Each row comes from the steps of one path. Every step used is in the known rows, and no mark comes twice. Write the path behind each row, first mark first.
In the rows, zero is written as 128.
Known rows
B > K > Z: [209 138 131 158  92 140 117 100 116 150  83 148 135 115 101 157 159 112
 150 140 123 161 147 135 104 137 112  92  93 184 137 164 131 164 119 116]
C > K > M > A > P: [147 149 139 164 129 119 106  67 154 104  58  72 119 163  55 136 145  72
 114 104  99 187 141 179  74 102 120 113 137  85 134 134 113 110  99  66]
A > K > C: [180 148 121 152 125 131 112 106 150 117  75 135 160  77  65 106 163 117
 112 117 167 135 122 188  67 102 148 142 115 119 137 123 153 142  95 106]
C > K > Z: [171 132 142 180 107 138 119  71 136 135  52 124 146 125  72 154 159 107
 134 119 139 159 131 160 105 130 112 122 116 148 128 148 132 145 109 133]
B > K > A: [171 125 127 151 100 134  93 102 131 174  70 142 136 122 103 136 161 111
 121 105 126 144 158 138 100 135  99 113 104 160 116 154 112 152 121 108]
T > K: [169 169  90 171 129 122 117 102 133 165  73 117 148 123  79 128 147 117
 121 116 168 118 153 155  91 141 142 103 122 141 127 126 124 133 120 119]
C > K > A > Z: [134 118 147 162 125 148  84  49 157 124  47 147 141 107  58 171 172  85
 110  65 155 165 131 170 115 115 112 137 131 121  87 129 103 112  94 127]
B > K > P: [176 129 133 141 101 134  90 125 141 165  99 104 132 127 101 127 170 120
 124 116 104 156 137 174  74 150 104  99  94 158 163 130 140 150 122  84]
L > K > Z > A > C: [215 129 145 180 144 174 127  85 105 157  55 143 170  97  64 159 105 121
 144 183 118 126 107 140  93 161 165 133 121 145 147 155 106 123  99 135]
K > A: [172 135 114 177 110 150  90 104 130 158  56 140 154 120  95 124 142 125
 135 107 149 133 139 154 125 128 107 116 118 140 109 135 131 145  92 131]
C > K > A > M: [158 124 124 188 127 139 111  54 156 150  39 121 140 131  62 141 176  90
  83  99 119 149 149 146 115 101 112 135 121 109  99 134 101 123 107  97]
T > A > P > K > M: [152 158 114 182 169 158 104  52 167  82 107  80 134 145  76 116 131 127
  99 103 145 144 150 164  89 124 131 134 119 125 152 129 128 147 103 105]
P > A > M: [214 152 107 170 159 167 155  96 148 131  54 153 152 134 111 151 125 113
 119 100 165 159 177 153 121  67 128  90 107 141 120 110 107 110  86  96]
L > K > P > A: [177 148 136 181 129 154  93 113 124 150  67 113 166 123  92 123 128 125
 145 103 132 149 130 187  98 134 108 116  90 147 147 116 126 133  90 126]
P > A > C > K > B: [144 126 192 190 165 103 134  71 164 121  64 131 142 148  73 158 146 108
  90  69 153 187 155 207  94  97 126 151 149 160 121 139 112  68 111  96]
Z > A > C: [196 119 132 140 169 158 127 111 145 155  67 141 148 124  88 161  87 119
 108 138 136 123 134 165  81 133 181 126 138 132 158 137 118 104  98  98]
Z > K > M > A: [175 189 132 158 101 116  87  81 121 111  64 119 155 151  91 116 131  87
 113 117 150 163 131 133 108 142 148  95  99  98 102  98 131 142  62  90]
A > Z > K: [179 156 110 140 148 154  97  81 138 104  96 172 147 112  81 170 159  89
 104 103 194 152 143 159 121 132 179 103 103 106  85 100 124 123  77 113]
M > K: [170 148  95 160 124 162 115 116 109 132 100 118 141 153  89 111 150  97
 125 104 148 121 126 178 119 117 132  85  91 130 147 151 145 132 115  97]
Z > A: [211 134 112 139 129 162 102 120 135 148  67 122 148 133 114 144 112 132
 119 140 140 111 132 140 104 121 156 106 108 126 145 125 130 132  89 116]
B > K > C: [186 124 129 130 112 120  94 125 139 145 101 137 142  96  87 125 164 128
 120 112 118 157 140 167  62 107 121 122 104 153 150 132 123 160 125  93]
L > K > B: [176 190 120 201 140 122  81 107  81 131 110  95 150 116  53 116 167 126
 133 120 135 125 125 163 116 136 128 136  87 146 115 153 152 143 111 129]
K > Z: [207 148 123 175 110 155 121  94 110 145  66 152 152 109  93 147 135 128
 158 140 159 150 128 149 125 132 117  99 112 163 126 146 150 157  98 146]
L > K > M: [170 178 112 166 117 145  73  94 105 119  89  89 138 121  72 109 147  94
 153 129 130 120 122 146 116 152 135 129  84 142 138 132 158 155  82 118]
Z > A > K > M: [187 164 135 132 109 165 106  70 150 105  56 106 140 121 101 115 136  93
 104 141 159 111 120 133  98 137 172 127 105  92 148 129 160 121  60  93]
P > A > K: [190 159 128 160 141 147 147 100 154 112  50 159 148 122 108 141 134 116
 113 107 196 134 165 176 100  91 139 107 104 142 127 126 139 106  83 108]
L > K: [189 163  91 174 153 137  93 127 104 144  95 117 143 110  76 122 139 114
 146 134 133 109 137 166 100 136 144 122  79 147 135 141 143 161 108 127]
C > K > P > A: [151 110 166 170 118 135 108  89 174 140  40 109 153 156 103 141 144 116
 110  70 135 178 143 204  85 114  94 124 123 138 145 111 121 108  97 108]
B > K > M: [165 152 129 128  94 127  90  92 135 130  96 103 116 131 111 119 163  94
 133 114 120 148 150 135  98 140 121  99  90 160 152 137 149 151  99  76]
C > K > B: [149 155 150 184 131 100  93  83 128 118  87  91 128 144  61 132 183 115
  94  81 137 154 134 178 104 115 118 145 116 136 117 151 148 121 119 107]
M > K > Z > A: [217 118 134 172  91 190 123  78  93 147  66 119 173 144 104 136 124 104
 133 150 138 123  95 133 128 131 134  90 104 119 146 165 117 122  99 123]
P > K: [173 167 119 169 168 126 120 105 141 115  83 125 132 150 111 112 139 131
 112 106 144 116 139 154  87 104 130 117 108 158 134 138 135 149 109 117]
T > K > P: [158 161 108 178 102 128  99 101 137 180  72  97 159 118  73 110 150 127
 117 116 140 131 135 181  78 165 116 106 121 130 143 110 141 138 123 113]
A > P > K > C: [171 140 127 171 182 132 111  93 166  99 102 115 135 128  79 115 161 136
 104 104 130 157 121 187  52  83 137 145 151 124 142 136 105 138 131  96]
Z > A > C > K: [167 100 155 145 168 139 125  90 169 146  53 121 136 140  77 165 113  93
  90 120 119 134 142 174  62 124 176 147 143 125 157 136 104  86 111  90]

Write each row's path
[181 117 113 167 125 149  89  78 155 131  79 151 149 133  81 146 166  96
  93 125 158 157 143 162  99 134 157 127 140  90  94 132  89 125 103 109]
Z > K > A > P
[157 190 146 201 155 108 106  81 121 105 100 101 133 157  96 101 171 153
 103  90 144 136 127 153 102 110 118 137 116 156 108 155 150 140 119 122]
P > K > B
[197 150 122 197 148 165 120  89 134 151  58 104 167 124  77 132 143 114
 125 115 127 156 140 173 106 112 110 113  87 124 133 109 114 130  92  99]
L > K > P > A > M
[234 110 121 157 130 184 129  77 131 141  66 125 152 120  89 173 122 128
 135 174 132 153 127 141  98 125 156 109 141 106 141 153 107 122 103 121]
K > Z > A > P
[177 123 140 160 175 151 150 109 159 141  60 168 151 126 105 160  95 117
 128  96 169 166 174 190  99 107 146 110 141 174 146 131 114  94  97 102]
P > A > C
[165 181 120 150 105 146 107  76 149 100  69 116 123 114  82 105 158  92
 122 120 172 123 138 154 102 133 149 125  92 122 139 132 179 138  69  92]
A > K > M
[171 157 119 161 109 144 109 104 149 134  72 107 149 105  75 108 163 117
 110 126 151 132 126 191  80 136 137 124 100 117 149 124 174 139  88  97]
A > K > P
[181 173 134 177 123 110  86  91 115 109 107 122 156 135  82 122 177 114
  92 114 174 145 134 157 119 139 156 130 102 119  97 132 141 132  94 109]
Z > K > B
[188 138 103 177 131 165 116  97 123 133  95 111 164 119  63  95 172  97
 101 111 132 146 114 177 106  77 128 106  97  93 138 126 120 136 118  74]
A > M > K > C
[184 189 102 167 137 123 138 118 118 127  47 134 146 119  69 121 130 104
 111 123 152 130 146 164  82 100 142  96 103 110 113 134 147 127  83  91]
M > A > K
[166 161 141 157 119 142  87  77 119 123  73 141 174 121  66 154 142  99
 105 102 154 185 119 176  95 141 146  88 105  84  90  76 116 115  68  97]
M > A > Z > K > P
[178 147 108 163 131 150 104 102 154 113  83 127 184  58  33 117 141 136
  98 117 174 127 144 192  75 114 145 149  93 118 145 111 146 153  91 122]
T > A > K > C
[181 175 107 161 154 145 118 101 107 122  67 152 148 110  67 168 119 107
 144  97 156 166 141 165 115  96 133  74 117 120  98 107 119 119  80 109]
M > A > Z
[164 152 110 171 116 115  95 103 137 158  73 124 170  90  54 110 153 125
 120 110 149 134 132 174  66 124 125 131 136 137 132 116 120 140 122 122]
T > K > C
[146 139 147 174 161 106 134  98 143 141  41 126 140 146  49 157 114  92
 101  95 107 169 155 197  61 106 136 111 141 127 130 140 110  97 113  79]
M > A > C > K
[141 136 120 193 130 129 120  78 149 190  51 155 165 104  56 135 136 114
 107 110 155 135 153 161  79 158 134 132 164 146 114 135  95 110 121 118]
T > K > A > C
[169 127 114 185 187 143 102  88 164  98 104 108 166 104  54 120 138 156
  88  99 139 150 138 198  55  87 133 154 130 118 152 117 104 153 125 113]
T > A > P > K > C
[184 119 156 141 100 146 116 112 160 158  79 125 144 137 126 143 141 126
 125  97 130 180 160 185  85 130  96  95 103 172 150 120 118 128 105  88]
B > K > P > A
[154 127 152 187 143 137 137  86 173 183  46 136 171 126  80 141 115 121
 112  94 158 169 155 206  68 147 120 112 160 154 150 105 101  83 108 100]
T > K > P > A > C
[166 109 170 151 133 137 139 104 171 162  68 149 145 132 109 155 123 119
 119  94 120 197 162 206  66 133 113 105 128 178 163 124 108  96 118  70]
B > K > P > A > C
[204 170 120 177 108 152 145  74 124 119  55 149 152  92  72 137 156 114
 139 149 173 138 133 154 105 128 136 112 107 139 127 155 159 149  83 129]
A > K > Z
[183 172 110 205 139 151 122  80  94 125 113  98 153 150  61 104 187  99
  95 104 138 143 127 161 140  89 122 100  96 101 108 162 140 113 125  72]
A > M > K > B
[182 128 141 162 115 156 111 115 150 148  57 123 161 136 119 136 122 136
 139  87 157 166 141 191 104 120 102 101 120 152 145 105 130 123  84 118]
K > P > A
[218 117 117 161 125 180 119  92 125 136  74 102 177 124  77 113 148  99
  86 132 117 127  94 153 100  80 145 107 103  65 146 127 104 111 106  70]
Z > A > M > K > C
[157 192 112 196 125 104  94  89 114 154  90 104 149 123  59 115 173 129
 111 105 163 127 144 159 103 145 121 118 127 143 104 139 136 121 126 124]
T > K > B
[175 153 109 173 191 142 134  93 157 108 101 115 117 153 100 135 149 124
 107 116 130 134 148 172  73  92 147 126 136 131 133 149 113 135 130  91]
A > P > K
[165 133 120 158 129 172  92  76 130 136  62 162 150  87  71 159 152 107
 138  83 176 153 130 161 134 123 117 108 125 131  91 121 121 125  83 138]
K > A > Z
[160 109 144 156 130 128 118  96 148 177  70 161 133 117  79 152 148 103
 111 109 115 162 160 158  83 150 121 125 130 171 130 159  93 124 123  89]
B > K > A > C
[177 156 120 175 163 124 145 125 116 151  59 145 147 129  62 146  95 111
 129 115 127 159 147 180  83 111 146  96 139 136 129 132 113 116  97  82]
M > A > C
[160 200 122 165 130 149  80  68  87 102  68 117 150  98  44 135 133  75
 157 110 137 157 111 149 115 129 131  93  90 105 105 111 129 137  71 110]
L > K > M > A > Z
[165 118 143 167 133 136 103  80 151 152  61 178 165 124  76 148 143  98
  94 114 161 156 148 160 100 159 161 133 138 130 105 125 101 120  90 109]
Z > K > A > C
[157 146 132 190 139 134 100  77 142 129  53 136 146 145 108 109 155 137
 109  90 141 125 132 137 102 117 107 133 121 153 103 144 114 149 104 134]
P > K > A
[176 162 131 186 177 113 120  92 144 104  74 116 146 135  63 112 136 133
 101 106 108 177 123 181  42  60 125 128 153 105 120 127  94 130 118  86]
M > A > P > K > C
[185 145 132 142 150 162 120  71 154  92  72 194 171 124 109 183 138  86
 108  80 222 176 159 170 131 106 160  91 109 121  86  89  97  97  71 117]
P > A > Z > K
[177 176 151 183 138 122 132  83 139  98  65 135 152 117  91 124 160 127
 102  96 198 148 160 178 110  91 123 124 110 137 103 141 149  98  92 111]
P > A > K > B
[165 162 123 189 123 136  99  99  92 121 117  96 153 155  73  96 176 115
 111  96 151 131 115 178 134 114 111 102  96 131 128 164 155 121 120 102]
M > K > B
[152  99 131 172 139 137  99  67 171 136  57 112 130 139  60 147 170  91
  95  96 123 157 149 184  84 114 123 145 154 104 117 153  97 115 120  99]
C > K > A > P
[206 189 124 192 102 133 149  78 107 129  33 147 168 106  60 134 138 110
 137 148 157 152 130 147  96 111 126  86 113 121 108 148 146 138  77 120]
M > A > K > Z
[170 122 114 157 113 153  92 110 111 130  94 114 166 120  70  94 157 107
 115  97 143 136  98 196 100  99 116 113 105 121 152 135 132 136 116 100]
M > K > C
[171 157 136 171 154 118  94  97 145 114  82 127 148 125  95  99 155 144
 109  94 140 142 111 165  67  91 124 143 125 152 133 121 128 154 117 115]
P > K > C
[129 121 189 155 140 131 128  56 189 108  45 130 135 148  91 156 127  81
 115  68 147 182 160 190  94 115 128 141 145 156 148 126 113  84  88  82]
P > A > C > K > M
[150 125 119 169 119 189  97  66 114 127  73 153 165 116  64 132 169  83
 121  81 169 142 113 173 148 122 111  94 108 111  97 138 111 112  99 120]
M > K > A > Z
[163 116 135 176 146 146 116  93 145 166  49 163 151 111  69 140 127 119
 122 110 138 150 141 170 104 142 131 129 152 149 124 144 116 118  98 115]
K > A > C
[210 147  99 199 115 182 151  66 100 131  80 130 163 132  70 132 167  95
 127 134 138 149 123 147 144 105 117  71  94 114 128 158 125 135 110 101]
A > M > K > Z
[198 137 107 178 148 180 159  86 129 125  68 140 155 165  99 131 141  89
 105  98 153 151 155 164 137  66 121  75  94 113 131 130 102  97 107  78]
P > A > M > K
[168 165 143 154 113 149 125  67 166  94  47 133 141 128 110 114 141  91
 121 100 191 147 150 166 114 111 133 119 104 135 133 120 152 112  57  93]
P > A > K > M
[193 137 115 169 117 142 115  83 138 168  66 146 134 118  90 148 174  99
 104 119 107 152 167 117 110 115 107 102  98 135 111 145  97 147 116  78]
B > K > A > M
